Each row was made from one path, in order. Every step used is in the known rows, and no mark comes twice. Write each row's path.
Known rows:
X -> J -> T -> L -> P: [ 0.758  3.519  1.671 -1.035  2.589  1.151  0.316  1.149 -0.615 -4.205
  2.415  3.527  3.386  0.761 -0.619  0.174 -1.244 -0.711  0.018 -0.370
 -2.086 -1.427  1.479 -0.903]
P -> J -> T: [-0.158  2.612 -1.748 -2.479  0.941 -0.504  1.733 -0.104  0.407 -4.308
  2.777 -0.356  1.430  0.642  0.197  0.157 -0.392 -0.167 -1.762 -0.302
 -0.714 -1.226  0.729 -1.608]
X -> G: [-3.069  0.645 -1.607 -1.019  2.354  0.093  1.486  1.175 -1.180 -3.711
  2.145  1.623 -1.360  2.411  0.322  0.511 -1.521 -0.240 -1.331  1.706
 -1.631 -1.884  0.792 -0.727]
G -> L -> P -> J -> T: [-0.368  2.188  1.918 -1.399  0.866 -0.627  0.256  0.341 -0.463 -4.193
  3.078 -1.342  2.108 -0.306 -0.970 -0.072 -0.819  0.025 -2.052 -1.292
 -1.546 -0.999  1.429 -2.153]
P -> J -> T -> L -> X: [ 1.392  2.819  0.162 -1.677  1.804 -0.144  1.590 -0.586 -0.179 -4.367
  3.202 -0.056  0.954  0.216  1.282  0.095 -1.235 -0.374 -0.900 -0.865
 -1.522 -0.977  1.663 -0.912]
J -> G -> X: [-2.701 -0.422 -2.601 -2.404  0.470  1.115  1.258  1.508 -1.693 -3.941
  2.262  0.407 -0.542  1.842  0.957  0.892 -0.006 -0.434 -1.245  0.205
  0.356 -2.389  0.454 -1.939]
G -> J -> P: [-3.987  1.782 -1.586 -3.313  4.070  0.821  1.115  0.533 -0.988 -3.867
  2.292 -0.929 -1.505 -0.274 -1.049  0.634 -0.441 -1.648  0.189  1.022
 -0.482 -1.169  1.104 -0.459]
T -> L -> P -> J -> G -> X: [-1.638  2.880  0.941 -1.062  2.700  1.317  0.189  1.688 -1.657 -4.143
  2.306  2.020  0.541 -1.426  0.414  0.509 -0.746 -0.222 -1.353 -0.683
 -1.175 -2.457  1.722 -2.686]
P -> J -> T -> L -> X -> G: [ 1.778  2.299  0.641 -0.723  2.458 -0.679  1.668 -0.224  0.131 -4.167
  3.020  1.020 -0.744 -0.345  0.786 -0.006 -1.248 -0.175 -1.455 -0.191
 -2.383 -1.260  1.581 -0.515]
P -> L -> J: [-3.644  0.915 -0.736 -1.157  2.741  0.647  0.498  0.055 -3.085 -4.536
  2.711  1.441 -1.223  3.256 -0.615 -0.002 -1.896 -0.368 -1.359 -0.033
 -0.277 -0.440  1.277 -2.731]
J -> P -> L -> X: [-2.649 -1.847  0.270 -3.564  3.109  0.720  0.423 -0.721 -1.513 -4.590
  2.123 -0.667 -1.010  0.652  0.295  0.027 -2.433 -0.901 -0.289  0.032
 -0.451 -1.352  1.140 -1.318]
P -> L: [-4.405 -0.494 -1.291 -1.857  0.750  0.771  0.937  0.057 -1.851 -4.261
  2.232  0.625 -0.094  2.053 -0.236  0.396 -1.105 -0.023 -1.412  0.791
  0.176 -0.775  1.010 -2.790]
J -> G: [-4.195  0.375 -2.354 -1.909  1.660  1.745  1.092  0.564 -1.780 -3.918
  2.666  0.687 -1.166  2.603  0.510  0.992 -0.337 -0.088 -1.588  0.614
 -0.340 -1.492  0.560 -0.946]
X -> J -> P -> L -> T: [ 0.276 -1.519 -0.734 -4.252  2.447  0.323  0.100  0.053 -2.485 -4.614
  1.024  1.854 -0.080  0.449 -1.641 -0.235 -1.349 -1.014  0.191 -0.345
  0.051 -0.744  0.621 -1.787]
T -> L -> X -> G -> J -> P: [-2.297  1.665  0.670 -1.324  5.751  0.646  1.043  0.351 -1.028 -3.765
  2.453  0.557 -3.798 -1.345 -0.549  0.474 -1.533 -1.778  0.571  1.192
 -2.058 -1.250  1.953  0.844]
L -> P: [-3.362  1.824  0.573 -2.207  2.736  0.934  0.294  0.786 -1.711 -4.061
  1.933  1.300  1.382  2.365  0.500  0.309 -2.727 -0.391 -0.618  0.503
 -1.672 -2.228  1.489 -1.114]
T -> L: [-3.897  2.136 -0.753 -0.722  2.722  0.947  1.687  1.114 -1.774 -3.768
  2.631  2.069 -0.454  2.118  0.846  0.774 -1.146 -0.675 -0.200  1.008
 -1.055 -1.585  1.544 -1.246]
T -> L -> P -> J -> G: [-3.187  3.569  1.083 -0.714  4.165  2.119  0.199  0.692 -1.574 -4.163
  2.645  2.361  0.058 -0.864  0.022  0.562 -1.001  0.086 -2.006 -0.202
 -2.020 -1.616  1.769 -1.686]
T -> L -> X -> J: [ 0.193  1.337 -0.209 -1.295  3.095  0.953  0.531  0.987 -1.705 -4.124
  2.803  1.745  1.362  1.597  1.109 -0.005 -2.143 -1.272  0.666  0.308
 -2.806 -1.056  1.592  0.201]
J -> T -> L -> P: [-1.752  3.319  1.897 -1.023  2.254  0.985  1.083  0.424 -0.785 -4.137
  2.341  2.430  1.391  1.480  0.037  0.553 -1.367 -0.374 -0.291 -0.250
 -1.080 -1.914  1.707 -1.469]
X -> J: [-1.406  1.356 -2.120 -2.088  1.935  0.847  0.650  1.501 -1.270 -4.006
  2.288  1.537  1.846  2.121  0.115  0.069 -1.314 -0.880 -0.185  0.888
 -1.949 -1.221  0.660 -0.519]
T -> L -> J -> G -> X: [-2.684  1.854 -0.790  0.003  3.578  1.446  1.047  1.725 -3.141 -4.090
  2.923  2.649 -2.229  2.426  0.663  0.640 -0.251 -0.874 -0.562 -0.588
  0.079 -1.955  1.337 -2.033]
P -> L -> J -> T: [-1.419  1.175 -0.630 -1.401  1.553  0.171  0.952 -0.708 -1.845 -4.726
  2.914  1.191 -0.438  3.215 -1.019 -0.006 -0.899 -0.225 -1.625 -0.744
  0.450 -0.285  1.048 -2.786]

Which path is each row?
[ 2.085  2.501  1.602 -1.475  1.279  0.416  0.390  2.166 -0.640 -4.244
  1.929  3.055  3.792  0.075 -0.076  0.072 -0.876 -1.093  0.464 -0.803
 -1.217 -2.345  1.456 -1.991]
G -> X -> J -> T -> L -> P
[-2.079  1.821 -0.190 -0.350  3.535  0.451  1.135  0.421 -1.725 -3.647
  2.764  0.712 -2.699  0.304 -0.157  0.532 -1.276 -0.906 -0.066  1.334
 -2.246 -0.670  2.270  0.574]
T -> L -> X -> G -> J
[-4.304 -0.594 -1.195 -0.742  1.145  1.283  0.770  0.962 -2.252 -3.725
  3.288 -1.042 -1.840  2.321 -0.482  0.946  0.389 -0.129 -1.891  0.153
 -0.406 -0.824  0.705 -1.281]
J -> G -> L
[-1.833  0.698  0.229 -0.209  3.499  0.436  1.310  0.607 -1.543 -3.819
  2.515  1.938 -2.213  1.979  1.269  0.361 -2.363 -0.699 -0.327  1.080
 -2.437 -1.780  1.823  0.042]
T -> L -> X -> G
[-2.419  3.040  0.463 -2.267  3.197  0.519  0.119  0.583 -1.029 -4.246
  2.187  0.624  1.853 -0.082  0.252 -0.073 -2.448 -0.043 -1.374  0.016
 -2.521 -1.868  1.604 -1.674]
L -> P -> J
[ 0.479  2.731 -0.709 -1.011  1.664  0.698  1.467  1.118 -0.355 -4.055
  2.761  2.630  1.935  1.544 -0.134  0.376  0.236 -0.858  0.071  0.137
 -1.310 -0.852  0.971 -0.802]
X -> J -> T -> L
[-3.614  1.728 -2.277 -1.322  2.343  0.318  1.325  0.829 -1.109 -3.565
  2.313  0.329 -2.230  0.625 -1.144  0.631 -0.526 -0.639 -1.112  1.903
 -1.364 -0.853  1.289 -0.351]
X -> G -> J
[-1.917  0.774 -1.479 -1.833  2.487 -0.025  0.818  0.091 -1.519 -3.807
  2.485 -0.839 -1.890  1.018 -0.029  0.204 -1.463 -0.723 -0.723  1.294
 -2.067 -0.798  1.654  0.687]
L -> X -> G -> J
[-0.549  3.680 -0.601 -1.145  1.868  0.070  2.005  0.250 -0.027 -4.122
  3.041  1.026  0.908 -0.095  0.406  0.456  0.034 -0.235 -1.185 -0.315
 -0.946 -1.123  1.370 -1.915]
P -> J -> T -> L
[-2.503 -1.497 -0.559 -2.547  0.703  0.563  0.528 -0.764 -2.203 -4.462
  2.337 -0.430 -0.069  2.329  0.797  0.044 -2.229 -0.166 -0.979  0.234
 -0.645 -0.819  1.424 -1.796]
P -> L -> X
[ 1.673  1.627 -0.753 -1.265  0.389 -0.079  1.434  2.208 -0.372 -4.067
  2.459  2.388  2.691  1.006  0.157  0.301  0.236 -1.287  0.553 -0.272
 -0.562 -1.879  0.875 -1.801]
G -> X -> J -> T -> L
[-1.215 -1.199 -0.316 -0.978  0.691 -1.339  1.018  0.797 -2.857 -3.695
  1.815  0.211 -2.745  2.638 -0.780  0.128 -0.787 -0.133 -1.112  0.352
 -0.909 -1.060  1.054 -0.923]
X -> G -> L -> T
[-2.056 -1.261 -1.455 -3.097 -0.453  0.035  0.842 -0.719 -3.369 -4.410
  1.317  0.937 -0.600  2.855 -0.358  0.179 -1.291  0.076 -1.016 -0.123
  0.717 -0.613  1.134 -2.588]
P -> L -> T
[ 0.472  0.133 -1.111 -2.807  2.109  0.676  0.227  0.702 -1.426 -4.201
  2.574  0.504  2.009  2.301  1.127 -0.259 -2.443 -1.087  0.199  0.254
 -2.818 -1.191  1.035  0.302]
L -> X -> J
[-2.260 -1.508 -0.520 -4.221  2.068  0.069  0.733 -0.731 -2.764 -4.499
  0.984  0.820 -1.771  1.070 -1.079  0.197 -1.466 -0.588 -0.327 -0.242
  1.009 -1.128  0.846 -2.184]
J -> P -> L -> T
[-1.480  1.902 -1.911 -1.561  1.038 -0.233  1.727  0.155 -0.148 -3.776
  2.525  0.094 -1.474  0.633 -1.343  0.666  0.444 -0.403 -1.521  1.116
 -0.545 -0.620  0.984 -0.500]
X -> G -> J -> T
[-2.907  1.931 -0.431 -2.274  6.459  0.701  0.895  0.691 -1.962 -4.327
  2.489  1.129 -2.211  2.670  0.142  0.009 -2.161 -1.600  0.020  0.078
 -1.036 -1.938  0.874 -0.844]
L -> J -> P
[-3.043  0.185  2.075  0.132  2.554 -0.049 -0.009  1.502 -1.750 -3.661
  2.446  0.632 -1.075  1.338 -0.989  0.140 -2.031 -0.214 -1.386  0.697
 -2.328 -1.694  1.501 -1.106]
X -> G -> L -> P
[-1.398 -0.510 -0.723 -1.722  2.541 -0.168  1.014  0.441 -1.443 -3.909
  2.323  0.351 -1.679  2.562  1.280  0.033 -2.587 -0.436 -0.784  1.060
 -2.352 -1.983  1.235  0.402]
L -> X -> G
[-2.195  1.227  0.238 -1.281  2.752  0.890  1.213  0.319 -1.920 -3.996
  2.712  0.764 -0.361  2.301  1.850  0.423 -2.188 -0.977  0.247  0.438
 -1.871 -1.497  1.878 -0.232]
T -> L -> X
[ 1.954 -1.044 -0.735 -2.747 -0.388  0.290  0.249 -0.757 -0.647 -4.742
  2.634  0.204  2.507  1.509 -0.425 -0.304 -1.083 -0.423 -0.792 -0.670
 -0.730 -0.185  0.871 -1.278]
P -> L -> X -> J -> T
[-3.847  3.123  1.903 -0.802  3.575  1.400  0.587  1.146 -1.923 -3.950
  2.160  2.803  0.833  1.457  0.525  0.485 -2.326 -0.486 -0.074  0.533
 -1.768 -2.006  2.057 -1.334]
T -> L -> P
[-3.069  0.675  0.650 -1.035  5.751  0.097  0.498  1.013 -2.570 -4.093
  3.218 -0.495 -2.799  2.231 -0.923 -0.007 -1.488 -1.686 -0.172 -0.485
 -0.999 -1.187  1.099 -1.054]
G -> L -> J -> P
[ 0.509 -0.276 -0.304 -3.711  4.430  0.787  0.182  0.666 -0.727 -4.334
  2.209  0.315  0.817  0.921  0.764 -0.244 -2.565 -1.881  0.866  0.189
 -2.407 -1.810  0.779  0.713]
L -> X -> J -> P
[ 2.723  0.476 -1.019 -2.982  0.732  0.147  0.700  0.034 -0.140 -4.422
  2.656  0.282  2.771  2.218  1.002 -0.244 -1.370 -0.892 -0.243 -0.563
 -1.879 -1.002  0.710  0.220]
L -> X -> J -> T
[-2.709  1.768 -2.546 -1.995  2.413  1.190  0.999  0.345 -1.307 -4.086
  2.934  0.005 -0.601  0.378  0.401  0.610 -0.164  0.173 -2.483  0.142
 -1.274 -1.200  0.660 -1.584]
P -> J -> G
[-0.366 -0.207 -0.790 -1.997 -0.141 -0.295  0.853 -1.408 -0.926 -4.294
  2.560 -0.807 -1.379  0.065 -1.589  0.205 -0.228 -0.040 -1.615  0.261
 -0.347  0.289  1.530 -1.026]
P -> L -> X -> G -> J -> T
[-0.043  3.294  0.723 -2.545  2.031  0.012  0.576 -0.132 -0.050 -4.412
  2.354  0.289  2.621  0.073  0.008 -0.088 -1.517  0.151 -1.808 -0.862
 -1.721 -1.701  1.296 -1.877]
L -> P -> J -> T
[-1.829  0.461 -2.583 -1.993  2.255  1.937  0.477  1.256 -1.549 -4.000
  2.649  1.826  0.374  2.044 -0.055  0.541  0.054 -0.381 -1.221  0.549
 -1.485 -1.061  0.276 -0.322]
X -> J -> G
[-0.900 -0.380 -1.381 -1.975  0.415 -0.042  0.587 -0.067 -2.963 -4.060
  2.550 -1.421 -1.899  0.606 -0.904  0.380  0.570  0.273 -2.329 -1.206
 -0.429 -0.220  0.814 -1.653]
P -> J -> G -> L -> T
[-0.745  2.312 -1.262 -1.450  2.825  0.097  1.470  0.050 -1.459 -4.411
  2.945  1.236 -0.139  4.157  0.239  0.106 -1.190 -0.613 -0.889 -0.580
 -0.585 -1.125  0.798 -1.023]
L -> J -> T
